What can hang from each mark
U: J K
K: Q
N: F M
T: M
F: N
M: H K
Q: M
H: U
A: U

Every row comes from one small tree of marks. Brackets hold a mark, then the marks that hang from it, in alphabetical order. Every link used is in the known rows. Which tree was each row made from?
(in the rows, 128 means zero)
Known rows
[A [U J [K [Q [M H]]]]]: [ 96 118 116  92 170 107 110 151 139 102 115 137 120  87 141 148 130   4
 139 126]
[A [U J [K Q]]]: [106 129 124 123 168 146 117 155 157 117 117 142 123  56 143 130 147  45
 156 136]
[K [Q [M H]]]: [133 115 121 102 134 100 109 105 125 131 128 131 131 200 120 103 135 113
 117 133]
[F [N M]]: [156 191 139 153 145 147 133  87 118 105 123 158 150 149 117 137 128 230
 127 125]
[A [U K]]: [100 152 117 147 129 132 124 111 147 100 138 126 124  60 138 146 142  67
 138 116]
[M [H [U J]] [K Q]]: [150  74 125 113 113 136 132 142 135 154 118 111 124 134 134 109 130 112
 138 128]
[M [H U] [K Q]]: [135  71 114 136  78 119 132  96 138 163 125 102 128 172 130 103 128 121
 126 126]
[K [Q [M [H [U J]]]]]: [150  95 137  92 144 120 110 178 134 147 118 139 116 144 147 102 120 100
 126 133]
[U [K [Q M]]]: [ 86 131 115 133 140 120 125 124 139 127 135 127 125 153 125 113 125 110
 127 150]
[M H]: [157 132 123 112 117 115 115  96 129 115 135 118 136 145 108 133 160 111
 116 111]
[F [N [M [H U] [K Q]]]]: [137 119 121 157 100 130 146  77 121 144 111 132 145 182 130 128 107 193
 127 124]
[A [U [K [Q M]]]]: [ 78 132 111 136 145 115 117 119 147 116 131 139 119 118 146 119 118  67
 138 136]
[T [M [H [U J]] K]]: [150 127 136 109 119 139 128 124 115 140 142 119 122 137 125 120 127 167
 120 116]
[F [N [M K]]]: [139 171 126 162 130 146 154  60 110 101 124 135 149 167 112 135 110 243
 133 123]
[U J [K Q]]: [116 130 126 119 161 150 125 162 151 129 122 131 126  89 120 125 153  90
 146 148]
[U J [K [Q M]]]: [101 133 126 110 174 138 125 170 139 121 124 134 121 115 129 120 126  94
 139 151]
[T [M [H [U J]]]]: [164 150 150  98 137 135 109 153 121 144 143 143 121 118 128 122 145 155
 114 120]
[A [U J K]]: [114 155 126 122 164 144 122 156 147  94 129 134 120  25 140 155 145  53
 151 119]
[N M]: [135 166 152 153 146 130 127 106 113 115 139 130 134 157 117 120 136 183
 126 141]
[H [U J]]: [166 129 147 124 138 157 122 186 141 137 133 138 116  82 145 109 135 150
 136 127]
[N F M]: [123 164 150 167 139 116 135 114 100 127 130 146 141 141 106 126 134 203
 124 143]

Write each row's tree
[133 127 126 131  82 123 128  81 115 147 153 113 124 175 120 114 125 190
 108 115]	[T [M [H U] K]]
[163 141 136 132 126 146 148 123 112 112 110 132 140 115 128 155 107 180
 133 111]	[F [N [M [H [U J]] K]]]
[138  86 108 125 106 115 129  63 131 140 124 100 139 192 108 110 143 118
 127 127]	[M H [K Q]]
[124 140 132 132 129 159 132 196 148 126 137 125 112  38 142 141 137 100
 138 131]	[H [U J K]]
[108 119 117  90 161 114 118 159 135 114 118 123 125 118 118 143 138  44
 129 137]	[U J [K [Q [M H]]]]
[138 107 135 110 121 138 124 129 124 166 135 128 124 166 126  98 128 162
 125 134]	[T [M [H [U J]] [K Q]]]
[116 128 128 157 107  96 149  72  86 118 127 111 143 164  91 150 125 165
 119 128]	[N F [M H K]]
[133  96 116 124  88 108 134 106 115 127 142 102 117 169 134 122  98 132
 114 112]	[Q [M [H U] K]]
[159 179 133 132 132 124 127  73 114 100 119 147 155 153 107 160 139 184
 118 110]	[F [N [M H]]]
[111 117 132 134 134 155 128 190 159 152 125 131 115  71 143 117 141  96
 143 146]	[H [U J [K Q]]]
[104  89 134 169  89  99 146 106 102 166 117 124 135 174 118 118 111 161
 123 143]	[N F [M [H U] [K Q]]]
[149  97 125 102 122 123 134 151 116 121 131 107 114 132 137 128 100 118
 125 114]	[Q [M [H [U J]] K]]
[103 120 130 122 152 143 127 201 145 142 130 138 111  94 151 110 112  98
 137 149]	[H [U J [K [Q M]]]]
[130 147 125 164 133 145 150  56 117 128 116 139 154 199 117 111 111 232
 139 139]	[F [N [M [K Q]]]]
[121 102 125 112 124 133 120 181 152 147 116 122 122  75 135 139 150  51
 135 132]	[M [H [U J [K Q]]]]
[ 84 116 121 145 115 127 128 157 145 149 140 130 114 132 150 105 109 118
 124 148]	[H [U [K [Q M]]]]
[ 91 130 123 110 182 129 116 164 144 108 121 146 117  83 150 124 120  47
 149 138]	[A [U J [K [Q M]]]]
[145 144 142 121 102 121 108 111 123 150 154 136 126 158 125 116 143 177
 102 117]	[T [M [H U]]]
[173 164 148 121 143 141 127 152 121 114 111 158 140  98 132 157 126 172
 128 112]	[F [N [M [H [U J]]]]]
[145 113 129 113 106 106 116 137 124 130 139 126 117 150 139 121 117 124
 109 113]	[Q [M [H U]]]
[116 112 133 169  83 103 151 107  93 141 127 116 134 144 114 143 110 170
 118 127]	[N F [M [H U] K]]
[129 127 126 113 116 135 125 181 142 122 128 115 117  43 130 164 148  59
 128 115]	[M [H [U J K]]]
[105 125 115 125  96 106 126 144 132 119 144 112 113 106 135 151 119  74
 110 117]	[Q [M [H [U K]]]]
[148 156 120 142 116 123 148  45 105  98 117 123 155 173 103 160 121 193
 123 110]	[F [N [M H K]]]
